Each row comes from the steps of one path. Every step used is in the known rows, and no mark comes twice. Write the path behind each row, first mark first.
(in the rows, 128 means zero)
Known rows:
bogog/gafebil/zogim: [159 112 172 119 183 151 142 170 121 153 115 122 168  93 138 141 144 123
 143 106 143 140 177 169 109 137 108 102 140 122 136]
bikuge/varip/budo/bogog: [124 141 128 126 128 132  82  66 140 150 205 126 119 130 112 102 152 143
 177 137 118 135 122 211  51 162 197 121 144 121 148]
budo/bogog/gafebil/zogim/pimarir: [182 127 184  99 183 141  92 141 125 185 117 133 157 102 147 124 134 150
 184 114 154 152 178 208  83 145 133 112 130 117 132]
gafebil/zogim/pimarir: [133 126 142 119 126 133 122 180  85 150 137 114 101 124 150 151 134 122
 102 104 150 119 123 140  98 144  85 107 137 135 130]
fite/pimarir/bogog/budo/varip/bikuge: [137 153 118  95 229 129 133 147 146 135 148  74 183  96  88  77 126 129
 173  91 130 156 176 143 181 141 128 117  86 115 131]
budo/varip: [152 151 133 139 160 117 122 105 133 126 141 122 176 130 112 121 117 142
 130 131 101 103 141 183 150 116 158 104 123 102 150]
varip/bikuge: [139 110 124 132 150 130 140 122 111 133 157 121 147 131 101 109 110 131
 162 126 126  95 126 110 101 137 168 120  94 127 120]
sabe/zogim/pimarir: [118 129 161 150  90 124  90 143 114 143 157 136 132 163 135 151 138 130
 138  84 175 124 129 153 100 160 121  82 141 145 128]
varip/budo/bogog/gafebil/zogim: [148 111 154  88 190 117 105  90 136 153 175 132 148 113 111 113 141 153
 211 125 138 147 173 194  63 152 156 103 137 127 130]
sabe/zogim/pimarir/fite/gafebil: [144 134 191 138 127 115  95 170 133 143 126 125 149 150 140 172 143 127
 145  88 189 143 129 122 123 166 103  88 155 156 131]
bikuge/varip: [125 146 130 154 107 151 107 119 130 144 163 119 124 123 130 119 149 119
 117 128 116 128 111 180  91 146 164 128 142 119 151]
pimarir/bogog/budo: [105 128 113 106 212 137 103 187 151 139 113 110 119 111  98 102 164 127
 150 111 134 155 154 145 139 145 126 143 107 114 149]
fite/pimarir/bogog/budo/varip: [133 162 121  90 219 127 128 151 156 132 132  77 172  94 101  87 136 126
 155  91 131 173 180 152 195 137 109 123 104 116 136]
bikuge/zogim/pimarir/bogog: [104 134 149 156 143 156  84 148 138 141 183 120  73 150 146 133 139 125
 130 105 152 111  87 173 115 152 114 126 138 135 161]
budo/varip/bikuge/zogim: [141 135 140 164 173 133 126  79 123 129 191 113 181 136  92 101  98 138
 157 122 103  56 125 187 121 123 190  86 107 100 159]
bogog/sabe/zogim: [ 96 130 176 113 117 136 110 156 142 166  99 135 187 139  99 152 137 133
 145 132 165 113 180 149 121 157 127  69 159 105 127]
budo/bogog/sabe/zogim: [123 138 186  94 143 130  83 112 150 182  98 141 193 124 102 121 124 150
 181 145 162 131 193 189 101 153 160  82 146  95 124]
sabe/zogim/pimarir/bogog: [110 135 162 144 125 135  82 168 132 138 154 130 125 155 130 150 147 128
 138  79 182 142 125 164 109 169 128  89 138 137 135]
budo/bogog/sabe/zogim/gafebil: [135 133 202  97 135 128  79 110 129 174  97 153 182 129 114 129 130 157
 185 143 175 135 183 182  88 168 160  89 151 103 146]
gafebil/zogim/pimarir/fite: [150 125 159 122 151 114 121 197 110 162 133 114  99 122 160 163 148 121
 103 109 153 135 119 120 114 143  66 115 139 136 133]
budo/bogog/gafebil/zogim/pimarir/fite/sabe: [179 140 206  89 200 130  99 158 174 190 103 122 175  86 156 140 140 138
 167 129 169 175 185 202 111 152 111 127 129 123 131]
bogog/budo/varip: [134 139 112 121 186 112 106 133 125 152 125 111 170 124  89  93 147 140
 161 116 103 107 175 171 138 124 138 114 106 103 156]
bogog/budo/varip/bikuge: [141 128 108 123 201 113 114 130 115 155 141 108 183 126  71  81 134 143
 183 115 102  86 173 159 120 130 163 109  84 102 151]
varip/bikuge/zogim/gafebil: [133 100 155 164 137 145 128  94  89 121 191 133 120 142 119 112 113 132
 166 118 145  75  94 125  76 157 168 117 113 136 169]
varip/budo/bogog/gafebil/zogim/sabe: [140 120 163  75 185 112 111 105 145 162 160 133 135 121 111 131 142 156
 198 142 155 134 164 191  46 165 149 101 154 124 145]
fite/sabe/zogim/gafebil: [ 96 146 186 124  93 139 131 121 158 102 119 126 178 112 134 157 126 111
 106 118 196 151 150 156 126 174 124 110 144 152 151]
bogog/sabe/zogim/pimarir/fite: [120 134 193 117 123 118  86 192 151 192 105 137 162 158 127 171 153 139
 147 129 180 122 162 136 124 169  95  82 158 115 129]
gafebil/zogim: [120 120 140 116 144 136 147 152  99 129 125 110 134  98 126 138 127 113
 101 114 136 121 141 134 109 128 105  99 138 123 129]
pimarir/fite/kufopi: [150 150 169 113 151  96 148 153 162 138 115 117 151 123 160 144 124 134
 118 142 149 163 109  82 156 116  67 127 147 144 108]
bikuge/varip/budo: [110 135 116 139 115 135 102  93 131 133 210 122 107 139 114 116 158 131
 151 128 116 127 108 183  64 163 175 121 149 131 150]
budo/varip/bikuge/zogim/pimarir/fite: [164 138 156 168 182 116 107 109 133 153 196 115 157 151 115 120 113 142
 160 120 115  67 109 172 127 133 161  99 107 109 162]
sabe/zogim/gafebil: [125 117 182 152  95 124 111 111  94 109 144 151 147 147 134 147 138 131
 142  93 180 133 129 141  92 170 142  87 153 144 163]
fite/pimarir/zogim: [158 150 140 121 146 164 156 142 174 138 152 110 156  95 147 103 124 120
 113  80 159 163 158 115 186 112 103 107 130 157 102]

Which path is each row?
[143 142 143 161 192 138 103 116 130 141 198 111 154 146 102 109 109 142
 158 114 117  69 112 199 122 140 182  97 103 103 165] : budo/varip/bikuge/zogim/pimarir/bogog
[133 130 121 141 187 122  92 129 109 168 173 107 154 145  86  87 136 143
 185 104 112  67 150 176 107 141 150 104  92 111 165] : bogog/budo/varip/bikuge/zogim/pimarir
[151 123 182 105 179 144 149 187 131 165  98 123 152 102 138 162 146 126
 128 128 162 125 164 165  86 151  99 100 159 119 160] : bogog/gafebil/zogim/sabe
[128 122 126  93 153 104  95  64 140 137 183 137 122 137 104 105 130 157
 201 139 130 140 142 169  76 147 168 120 130 131 123] : varip/budo/bogog
[196 126 198 101 203 124  91 154 144 194 114 134 154 102 156 132 145 148
 183 119 157 166 173 192  97 145 118 120 131 117 134] : budo/bogog/gafebil/zogim/pimarir/fite
[120 133 152 143 170 126  77 165 122 152 167 117 162 155  94 123 146 138
 172  73 165 111 149 184 102 170 157  76 108 121 148] : sabe/zogim/pimarir/bogog/budo/varip/bikuge
[178 128 176 106 186 135  96 106 151 172 112 142 174 105 133 108 130 153
 199 130 139 158 181 200 102 136 160 126 125 112 129] : budo/bogog/gafebil
[143 153 168  79 213 147 157 189 163 143 113  86 159  82 134 134 137 118
 132 103 172 182 170 149 158 156  82 112 141 125 140] : fite/pimarir/bogog/gafebil/zogim/sabe
[142 119 163 112 231 161 128 201 151 139 112 115 148  85 127 137 155 121
 138 101 151 165 164 179 129 148 123 118 133 111 146] : pimarir/bogog/gafebil/zogim
[ 82 159 168 117 117 145 108 167 187 126 128 109 161 119 130 160 133 109
 102 108 196 157 146 174 141 172 113 111 133 147 129] : fite/sabe/zogim/pimarir/bogog
[117 142 141 109 131 137  78  87 146 172 184 128 135 131 104 109 155 149
 181 154 124 129 142 213  53 171 189 113 152 108 148] : bikuge/varip/budo/bogog/sabe
[145 151 165 119 132 107 105 186 177 161 123 119 108 138 171 169 147 128
 112 133 165 157 113 121 152 156  70 158 127 151 128] : zogim/pimarir/fite/sabe
[ 77 156 160 108 135 142 101 181 186 140 120 101 163 115 116 146 148 110
 119 101 196 158 165 174 137 176 106 114 124 145 135] : fite/sabe/zogim/pimarir/bogog/budo
[118 133 156  97 166 147 110 226 111 167 112 111 110 116 135 158 146 127
 107 115 164 129 140 152 110 160  84 106 142 115 138] : gafebil/zogim/pimarir/bogog/sabe
[110 133 152 100 138 129 158 176 117 145 105 111 114 112 127 162 130 116
  83 144 162 103 126 130  80 146  95  95 165 120 157] : gafebil/zogim/sabe
[117 145 184 129 146 109 131 154 212 134 115 111 176 108 137 164 143 106
 109 129 176 168 148 124 164 147  98 119 140 141 126] : pimarir/fite/sabe/zogim
[103 131 151 136 143 131  74 180 128 151 149 123 128 153 115 136 161 128
 154  74 179 142 145 165 106 172 121  92 128 135 141] : sabe/zogim/pimarir/bogog/budo
[119 136 172 124 113 134  67  77 125 159 190 143 141 142 109 121 161 151
 189 135 152 132 140 218  32 196 197  93 165 117 171] : bikuge/varip/budo/bogog/sabe/zogim/gafebil
[111 132 150 163 105 147  92 121 121 147 186 126  79 159 152 134 130 126
 130 109 144  93  88 160 107 143 108 120 143 143 154] : bikuge/zogim/pimarir
[162 135 161 159 214 147 102 128 135 152 191 115 171 138 108 113 119 147
 177 107 121  78 130 217 120 146 181  95 104 101 168] : budo/varip/bikuge/zogim/pimarir/bogog/gafebil
[124 143 152 103 156 140  81 217 141 174 113 130  99 150 140 153 152 147
 136 129 161 136 127 151 130 169 102 136 130 118 138] : zogim/pimarir/bogog/sabe
[130 137 135 108 197 133 102 205 104 157 135 100 120 113 123 131 152 128
 119  93 141 123 147 179 116 149  98 105 122 114 155] : gafebil/zogim/pimarir/bogog/budo/varip
[124 124 138 136 234 140  97 150 128 132 156 114 140 121  89  92 150 138
 173 105 131 110 140 181 120 159 165 124 102 105 193] : pimarir/bogog/budo/varip/bikuge/zogim/gafebil
[173 143 160 125 138 161 153 139 146 127 151 126 141 101 165 113 130 129
 118  78 173 168 144 109 171 133 102 117 135 168 131] : fite/pimarir/zogim/gafebil
[105 135 180 115 103 133  89 178 130 184 109 138 163 158 118 163 142 141
 145 124 177 110 166 152 111 170 110  74 155 115 128] : bogog/sabe/zogim/pimarir
[158 136 130 143 177 120 133 101 119 131 163 117 192 132  91 105 102 146
 157 129 100  77 139 168 128 124 190  98  95 100 142] : budo/varip/bikuge
[183 116 188 121 189 132 120 205 128 179 121 125 141 109 165 161 160 130
 145 101 156 151 158 157 113 149  77 116 139 131 139] : bogog/gafebil/zogim/pimarir/fite
[106 124 156  83 147 108  84  81 148 161 166 140 160 144  86 121 137 160
 212 143 153 128 177 179  71 166 168  82 149 116 122] : varip/budo/bogog/sabe/zogim
[139 120 133 143 191 123 105 109  97 144 163 116 163 133  86  85 137 144
 186 109 115  73 152 167 103 145 163 107  98 113 187] : bogog/budo/varip/bikuge/zogim/gafebil
[129 138 205 103 137 127  95 203 145 181  77 128 182 144 119 181 145 140
 151 129 190 125 168 125 131 176  96  79 168 127 130] : bogog/sabe/zogim/pimarir/fite/gafebil
[157 134 157 122 179 145  85 207 141 162 132 132 102 140 156 146 159 145
 154 101 158 157 126 169 125 164 110 145 122 133 142] : zogim/pimarir/bogog/gafebil
[ 90 139 158 143 119 142 127 116 151 142 152 122  92 146 130 146 125 119
 111 149 156  78  91 151  88 145 116 107 171 128 179] : bikuge/zogim/sabe
[129 130 179 142 148 141  82 179 139 150 149 134 143 148 135 153 156 132
 155  74 186 150 144 182 108 172 128  88 139 135 139] : sabe/zogim/pimarir/bogog/gafebil
[148 135 165  91 151 151 140 190  84 125  79  98 145  98 131 162 118 122
 118 106 165 126 137 117 118 153  95 107 155 156 131] : fite/gafebil/zogim/pimarir
[136 143 148 150 171 128 132  93 134 138 178 114 167 144  93 119  99 140
 147 141 119  44 115 184 102 136 182  82 124 100 177] : budo/varip/bikuge/zogim/sabe
[146 144 157  85 212 149 121 212  96 133  77  85 164  90 105 142 133 129
 134  96 154 127 161 153 133 155 108 103 142 134 153] : fite/gafebil/zogim/pimarir/bogog/budo/varip
[135 139 167 109 147 120 129 201 139 157 122 104 116 105 162 171 143 111
  87 119 168 144 130 129 128 150  58 122 138 142 130] : gafebil/zogim/pimarir/fite/sabe
[105 140 156 120 121 135  71  80 146 168 192 130 153 136  96 115 156 143
 186 137 141 129 150 223  44 179 198  85 161 110 148] : bikuge/varip/budo/bogog/sabe/zogim
[140 132 152 119 158 145  90  92 133 162 199 122 139 109 118 109 160 139
 181 124 127 142 148 234  40 166 184 106 151 118 153] : bikuge/varip/budo/bogog/gafebil/zogim
[157 136 187  92 193 113 157 203 150 138  59 102 143  94 136 181 138 117
 108 144 172 143 130  82 134 148  80 116 172 140 149] : pimarir/fite/gafebil/zogim/sabe
[147 136 154 120 147 142  73 109 123 176 206 124 120 125 131 117 164 145
 183 117 136 140 137 236  31 177 171 109 148 125 154] : bikuge/varip/budo/bogog/gafebil/zogim/pimarir
[113 146 159 122 109 135  54  99 137 182 199 133 134 152 111 123 160 150
 188 130 150 126 139 226  36 189 184  90 159 118 147] : bikuge/varip/budo/bogog/sabe/zogim/pimarir
[109 157 162  88 174 142 130 166 167 140 117  92 186 104 109 124 130 120
 144 102 171 175 182 137 184 157 100  94 138 117 118] : fite/pimarir/bogog/sabe/zogim
[113 110 130 147 178 149  97 151 117 156 191 109 105 146 102  99 132 131
 179 100 143  80 111 145  86 159 149 120  93 129 151] : varip/bikuge/zogim/pimarir/bogog/budo
